What can hang from each mark
q190: q254 q612
q254: q190
q804: q254
q371: q190 q265 q902
q612: q265
q902: q42 q254 q267 q371
q265: q254 q612
q42: q804
q267: q804 q902

Known rows, with every way that one mark hangs from another
(q254 (q190 (q612 q265))): [ 0.67  3.00 -4.00 -0.05  2.25  0.86 -3.26  0.17  2.07 -1.09 -1.17 -0.48
 -0.96 -0.54  1.46  0.08 -2.47  0.10 -1.07  3.90  1.89 -3.41  0.92  1.23
 -0.20]
(q267 (q804 q254) (q902 (q371 q190))): [ 0.10 -2.55 -0.14 -2.33  0.97  0.11  0.74 -0.79 -3.00  3.86  0.44 -0.48
 -0.35  1.11  1.30 -2.89  0.45 -0.66 -1.23  1.15  4.09  0.68 -1.40  1.84
  2.11]
(q42 (q804 (q254 (q190 q612)))): [ 2.14  1.12 -3.76  0.78  4.32 -0.70 -1.09 -2.43  6.01  3.17 -0.81 -0.02
 -2.19  1.38  3.35 -0.52 -3.38 -0.01 -0.22  3.21  0.41 -1.61  0.39  2.64
  1.75]
(q371 q190): [-3.08 -0.94 -0.22  0.48  1.94  0.15 -0.62 -1.47 -1.63  0.24 -0.26  1.11
 -0.77 -0.02  0.65 -1.27 -1.04  0.34 -1.20  1.73  4.34 -0.47  0.86 -0.33
  0.61]
(q371 (q902 q254 q267)): [ 1.52 -3.60  2.48 -0.63 -1.67 -0.47  1.48  0.49  2.65  1.72  1.45 -0.66
  4.51  3.87  0.64 -0.73 -3.03 -2.77  1.33  1.64  3.35  0.72 -0.80  0.34
  2.66]
(q265 (q254 q190) q612): [ 0.31  2.72 -1.72  3.07  4.00  1.76 -1.96 -1.68 -0.20 -0.97 -0.95 -1.45
  0.60 -1.61  1.19 -0.94 -1.24  1.46 -0.39  0.38 -0.75 -2.15  0.63  1.58
  0.32]
(q902 q371): [-2.46 -2.39 -0.83 -0.06  0.15  1.22  0.85 -0.81  0.49  1.02  0.52  1.11
  0.85  1.33  2.19 -1.46 -1.06  0.94  0.14  1.44  4.40 -0.43  0.82  0.67
  0.12]
(q612 q265): [-1.49  0.40 -1.94 -0.32  0.27  1.62 -3.18  0.71 -0.47  0.43  0.15  0.12
 -0.10 -0.50  0.91 -1.07 -1.88 -0.93 -1.09  2.47  3.26 -2.55  1.74  0.31
  0.28]
(q612 (q265 (q254 q190))): [-0.25  3.97 -1.90  1.01  2.07  1.52 -1.73 -0.26 -0.88 -1.55 -1.76 -1.47
  1.19 -2.39  0.25 -2.16 -0.82 -0.32 -0.48  2.66 -0.07 -2.32 -0.08  1.74
 -0.36]
(q371 (q190 q612)): [-2.09 -0.08 -2.24 -0.18  3.00  0.14 -1.47 -1.82  0.17 -0.92 -0.94  0.65
 -2.36  0.73  1.00 -0.15 -0.61  1.14 -1.21  3.06  4.55 -1.37  0.99 -0.07
  0.55]
(q190 q254 (q612 q265)): [-0.55  1.76 -3.27 -1.78  1.46  1.92 -3.69 -0.34  0.12 -0.58 -1.26 -0.21
 -1.29 -0.62  0.05 -0.12  0.08  0.22 -0.57  5.03  3.66 -3.89  1.76 -0.38
  0.49]
(q371 (q190 q254 q612) (q902 q42 q267)): [ 0.86 -1.95  0.87 -2.34  0.49 -0.45 -0.69 -1.69  0.69 -1.63 -1.33 -0.55
  2.83  2.82 -1.33  0.15  0.64 -2.10  1.20  3.46  4.98  0.28 -0.37 -3.02
  2.09]
(q804 (q254 (q190 q612))): [ 1.70  1.58 -3.35  0.28  3.79  0.88 -1.18 -1.93  4.20  2.90 -1.47 -0.16
 -1.65  0.43  1.98  0.10 -3.32  0.01 -0.45  3.69  0.01 -2.00  0.64  1.14
  1.42]
(q265 q254 q612): [-0.97  0.87 -1.72  2.21  3.07  2.47 -2.59 -1.40 -0.98 -0.65 -0.38 -1.26
 -0.13 -0.98  1.03 -0.88 -0.20  1.23 -0.43  0.34  0.77 -2.20  1.52  0.78
  0.70]
(q902 q42 (q371 q190)): [-1.72 -2.08  0.12  0.36  1.40  0.29  0.71 -1.88 -0.78 -0.39 -0.27  1.93
  2.25  1.40  1.17 -1.19 -0.98  0.17  0.40  0.58  3.68  0.31 -0.20 -0.72
 -0.39]
(q267 (q902 (q42 q804))): [ 1.78 -4.01 -2.50 -0.46  0.95 -0.78 -1.11 -0.90  2.25  2.78  3.00 -0.55
  1.41  2.09  2.20 -1.49 -4.65 -2.31  1.46  0.82  2.51  0.13 -0.60  0.93
  2.65]
(q371 (q265 q612) q902): [-2.17 -1.43 -0.32  0.95  2.24  1.99 -1.32 -2.26 -0.28 -0.08 -0.14 -0.20
  1.16  3.08  0.28 -0.04 -0.76  0.23 -1.51 -1.20  0.51 -1.91  1.16  0.51
  1.08]
(q902 q42 (q371 (q190 q254 (q612 q265)))): [-0.39  1.53 -2.21 -1.75  1.93  1.37 -2.24 -1.67 -1.27 -2.54 -2.28  1.12
  0.77  0.31 -0.24 -0.52  1.72  0.61  0.28  3.93  3.64 -2.67  0.30 -1.41
 -1.02]
(q267 (q804 (q254 q190)) (q902 q371)): [ 2.46 -1.65 -1.05 -1.49  0.80  0.04  1.29 -0.06 -0.26  4.76  0.95 -1.09
  1.39  0.91  2.28 -2.35 -2.28 -0.86 -0.41  1.28  1.88  0.19 -1.94  3.29
  2.30]
(q42 (q804 q254)): [-0.09 -1.40 -1.74  0.53  2.26  0.09 -0.95 -1.81  3.46  4.72  0.52  0.57
 -1.43  1.37  2.72 -1.76 -2.73 -0.89 -0.30  1.79  1.68 -0.71  1.15  1.72
  2.11]
(q190 q254 q612): [-1.03 -0.52 -2.34 -1.07  2.09  1.12 -1.37 -1.38  1.13  0.52 -0.59  0.30
 -1.09  0.46  0.78  0.09 -0.62  1.08  0.22  4.23  4.08 -2.38  1.33 -0.29
  1.28]
(q902 q254): [ 0.30 -1.70  0.14  0.95  1.13  0.04  0.69 -0.35  1.85  2.49  1.40  0.99
  1.95  1.46  1.78 -0.52 -4.33 -0.39  0.52  1.45  1.79 -1.32 -0.04  1.63
  1.45]
(q902 q42 (q254 (q190 q612)) q267 q371): [ 4.60 -0.80 -0.88  0.88  1.31 -1.30  0.87 -0.02  5.30 -0.91  0.93 -0.39
  4.81  2.76  2.27  0.76 -3.79 -1.18  2.97  1.89  2.01 -0.23 -1.93  1.47
  0.47]
(q371 q190 q265 (q902 (q42 q804))): [-2.15 -2.57  1.07  0.31  2.73 -1.63  1.18 -3.40  0.68 -0.56 -0.34  1.24
  2.66  4.46  0.22 -1.71 -1.17 -1.64 -0.33 -1.18  1.25  0.51 -1.29  0.77
  0.96]
(q42 (q804 (q254 (q190 (q612 q265))))): [ 2.57  3.33 -4.71  0.15  3.70  0.11 -3.41 -1.25  4.98  2.03 -1.48 -0.48
 -2.48  0.27  2.66 -0.81 -2.62 -0.75 -0.91  3.90 -0.05 -3.15  0.84  2.53
  0.76]

Rows
[ 1.36 -3.54 -1.15 -1.16 -0.18  0.90  2.20 -0.59  0.61  3.16  2.33  0.06
  2.27  2.38  1.90 -1.92 -2.94 -0.29  1.71  1.78  2.25 -0.29 -1.64  1.86
  1.69] => (q267 (q902 q254 q371))
[ 1.88 -3.01  3.55  0.29 -0.18 -2.96  1.08  1.25 -0.64 -0.65  1.88  0.21
  5.74  2.70  1.51 -0.79 -1.44 -1.95  0.95 -0.92  5.67  1.17 -2.29  1.97
  0.92] => (q902 q42 q254 (q267 q804) (q371 q190))
[-3.36 -2.04  0.57 -2.35  1.91 -0.43  1.22 -1.59 -6.55 -0.34  0.55 -0.44
  0.95  0.90 -0.95 -3.08  3.35  0.86 -1.18  0.25  5.20 -0.05 -2.18  2.25
  0.96] => (q267 q804 (q902 (q371 (q190 q254) q265)))
[ 0.03 -0.31  0.64  1.50  1.90 -0.99  1.89 -0.68  1.43 -1.03  1.16 -0.51
  4.11  2.07  0.88 -1.33 -1.17 -0.56  1.27  0.04  1.76  0.24 -2.12  3.12
 -0.24] => (q902 (q254 q190) q267 (q371 q265))
[ 2.20 -4.21  4.08 -0.99 -2.26 -2.32  1.58  2.19  1.25  1.80  2.23 -1.18
  5.57  4.17  1.34 -0.57 -3.01 -3.01  0.25  0.21  5.04  0.66 -1.55  2.39
  3.27] => (q371 (q902 q254 (q267 q804)))
[-0.44  0.87  0.02  1.54  2.48  0.04  0.93 -1.63 -0.02 -3.70 -0.46 -1.99
  5.11  0.47 -0.37 -2.08  1.02 -1.18  1.92 -0.49  0.52  0.97 -2.27  1.73
 -0.63] => (q902 q42 q267 (q371 (q265 (q254 q190))))
[ 2.21  3.78 -4.27 -0.35  3.17  1.77 -3.51 -0.70  3.20  1.69 -2.12 -0.66
 -1.88 -0.61  1.34 -0.04 -2.51 -0.88 -1.20  4.56 -0.45 -3.49  1.00  1.12
  0.53] => (q804 (q254 (q190 (q612 q265))))
[-4.01  1.38 -0.68  1.52  5.23  1.44 -2.97 -3.38 -4.33 -1.72 -1.24  0.49
 -1.20 -0.54 -1.30 -0.66  2.25  1.98 -1.90  0.02  2.01 -2.61  1.42 -0.20
 -0.09] => (q371 (q190 q254) (q265 q612))
[ 1.11  0.26 -1.78  1.52  3.32 -0.67 -0.28 -2.03  4.10  4.34 -0.08  0.41
 -0.54  0.54  2.98 -1.81 -3.78 -0.66 -0.18  1.92  0.19 -0.58  0.25  2.44
  1.74] => (q42 (q804 (q254 q190)))
[ 0.75 -4.13  1.83 -0.30 -1.48 -1.46 -0.42  2.16  0.28 -0.33  2.43 -0.65
  4.84  2.11  2.07 -0.65 -1.45 -2.07  0.87 -0.67  6.85  0.99 -0.62  1.21
  1.30] => (q902 q42 (q267 q804) q371)
[-3.89  0.77 -1.34  2.30  5.08  1.20 -3.10 -2.80 -3.12 -1.86 -0.44  0.30
 -1.56  0.25 -0.08 -0.39  0.79  1.49 -2.37 -1.19  1.74 -2.23  1.46  0.65
 -0.39] => (q371 q190 (q265 q612))
[ 3.48 -3.28  2.82  0.74 -0.46 -2.74 -0.59  2.54  1.68  1.18  3.23 -0.90
  5.98  2.28  1.70  0.36 -4.68 -3.37  1.31 -0.74  4.32  0.05 -1.28  2.24
  2.58] => (q902 q42 q254 (q267 q804))
[ 0.30  2.39 -2.90  0.98  3.71  0.70 -0.13 -1.73  2.04 -1.58 -1.72 -1.33
 -0.20 -0.62  1.27 -0.86 -1.19  1.21  0.23  3.24  0.63 -1.59 -0.39  1.90
  0.46] => (q265 (q254 (q190 q612)))
[-0.74  0.22  0.02  1.86  3.00 -0.27  3.07 -1.90  1.22  0.14  0.37  1.16
  3.49  2.17  1.50 -1.40 -2.36  1.02  0.58 -0.08 -0.54 -1.07 -2.07  3.83
 -0.72] => (q902 (q254 q190) (q371 q265))
[ 2.45 -3.59  0.47 -1.10 -0.06 -1.21  0.60  1.53 -0.57  3.72  3.37 -0.93
  2.61  1.80  1.88 -1.21 -4.57 -1.53  0.13  0.62  3.14 -0.75 -1.82  3.62
  3.27] => (q267 q804 (q902 q254))
[ 1.16 -3.50  1.66  0.14 -0.72 -1.88 -2.04  2.44  0.41  0.23  2.65 -1.18
  4.21  1.32  1.47  0.03 -3.18 -3.09  0.19 -0.52  6.16  0.44 -0.01  0.96
  2.20] => (q902 q42 (q267 q804))
[-0.47  2.98 -3.77 -0.66  2.08  2.29 -3.21 -0.45  0.25 -2.34 -1.84 -1.67
 -1.24 -0.97  0.31 -1.02  0.72  0.04 -0.60  3.91  1.73 -3.38  0.90  0.96
  0.03] => (q190 (q612 (q265 q254)))
[-3.25 -0.64 -1.88  1.84  3.12  2.22 -1.70 -2.15 -1.03 -1.11  0.43  0.45
  0.01  1.55  1.40 -0.56  0.78  2.07 -1.10 -1.39  1.90 -2.19  1.34  1.62
 -0.74] => (q902 (q371 (q265 q612)))
[-3.63 -0.97  0.44 -0.72  1.50  0.87  1.17 -2.30 -3.03 -0.09 -1.16  1.76
  0.30 -0.01  0.18 -2.17  2.25  1.83 -0.05  2.68  5.27 -0.35  0.26 -0.77
 -0.18] => (q902 (q371 (q190 q254)))
[-1.94 -0.77 -1.35 -0.64  3.20  1.28  1.41 -3.46 -4.10 -2.28 -0.61 -1.12
  2.29  0.88 -1.37 -3.30  2.33 -0.40  0.94 -0.25  0.25  0.63 -2.79  0.85
 -0.17] => (q267 (q902 q42 (q371 q190 (q265 q254))))
[ 1.57 -2.88  2.56  0.34 -0.69 -2.47 -0.31  2.63  0.64  1.27  3.05 -1.12
  3.66  1.78  1.84 -0.48 -3.14 -2.13  0.12  0.19  5.68 -0.13 -0.82  3.06
  2.49] => (q902 q254 (q267 q804))
[ 2.02 -4.26 -0.46 -1.32 -0.20 -0.91 -1.02  1.30 -0.83  2.56  2.97 -1.06
  3.05  1.48  1.48 -0.75 -4.57 -2.53  0.16 -0.08  3.70 -0.16 -1.07  1.41
  3.03] => (q267 q804 (q902 q42))
[ 1.05 -1.71  1.42 -0.72  0.74 -2.61  0.59  0.96  0.15 -1.71  1.00 -0.49
  1.82  2.73  1.93 -0.49  0.64  0.04 -0.15  1.24  7.10 -0.01 -1.59  2.95
  0.80] => (q902 q254 (q267 q804) (q371 (q190 q612)))
[ 3.01 -3.83  0.84 -0.75 -0.35 -0.79 -0.42 -1.09  5.13  3.79  0.85 -0.80
  3.53  4.30  1.60 -1.18 -3.02 -4.54  1.58  0.98  1.92  1.42 -0.25 -0.47
  3.47] => (q371 (q902 (q42 (q804 q254)) q267))
[-4.33  0.17 -1.20  1.94  4.18  1.68 -1.44 -3.10 -3.24 -2.37 -0.69  0.90
 -0.91  1.00  0.50 -1.11  2.42  2.52 -1.88 -1.45  2.51 -1.65  0.99  1.04
 -1.34] => (q902 (q371 q190 (q265 q612)))
[-3.76 -1.94 -1.80 -1.28  2.16  0.96  0.99 -2.73 -4.00 -0.60  0.44 -0.06
 -0.57  1.36 -0.43 -2.97  1.86  0.51 -0.60  0.66  3.29  0.27 -1.37  0.96
  0.05] => (q267 (q902 (q371 q190 q265)))
[ 2.31 -1.64  2.57  0.93 -0.41 -2.69  1.92  2.12  1.21  0.44  2.19 -0.82
  5.20  1.81  2.75 -1.12 -2.56 -0.90  0.70  0.02  4.77  0.60 -2.26  4.21
  1.14] => (q902 (q254 q190) (q267 q804) q371)
[ 4.09 -4.72  4.36 -0.62 -2.06 -2.52  1.25  2.21  2.26  1.66  2.51 -0.83
  7.82  4.71  1.20  0.12 -4.59 -4.16  1.37 -0.73  3.67  0.87 -2.07  1.56
  3.29] => (q371 (q902 q42 q254 (q267 q804)))
[-2.70 -2.88 -2.39 -1.32  1.13  1.62  0.91 -1.73 -1.79  0.72  1.51 -0.59
  0.37  1.88  0.47 -2.44  0.20  0.07  0.14  0.55  2.64 -0.19 -0.91  1.64
  0.68] => (q267 (q902 (q371 q265)))
[-1.32 -2.89  4.33 -2.27 -1.18 -1.88  0.39  0.52 -3.42 -0.31 -0.05 -0.95
  3.22  1.84 -1.00 -1.66  1.94 -1.80 -0.95  1.58  7.82  1.12 -0.73 -0.27
  2.62] => (q371 (q190 q254) (q902 (q267 q804)))
[ 0.43  0.10 -2.11  0.18  3.14  1.24  1.95 -2.74 -1.27 -1.35 -0.17 -1.84
  4.00  0.64 -0.32 -2.82 -0.43 -0.56  1.89 -0.17 -1.88  0.25 -3.27  2.22
  0.10] => (q267 (q902 q42 (q371 (q265 (q254 q190)))))
[-4.97  0.39  0.21 -0.07  3.86  0.46 -0.34 -2.95 -4.08 -1.05 -1.20  0.89
 -0.37 -0.27 -1.67 -1.71  1.93  0.91 -1.23  1.43  3.12 -1.24  0.25 -0.09
  0.08] => (q371 (q190 q254) q265)
[ 4.96 -2.93  2.13  1.12  0.06 -3.14  1.98 -0.33  6.06  1.52  1.88 -0.40
  6.99  4.63  2.15 -0.64 -5.85 -3.72  2.73  0.20  0.82  1.31 -2.48  1.89
  2.61] => (q371 (q902 (q42 q804) (q254 q190) q267))
[ 3.96 -0.39 -1.54  1.11  2.58 -0.52  1.95 -1.27  5.15  0.32  0.08  1.29
  4.06  2.92  2.86  0.73 -5.03  0.45  2.28  1.72 -0.22 -1.45 -1.89  2.21
  0.06] => (q902 q42 (q254 (q190 q612)) q371)
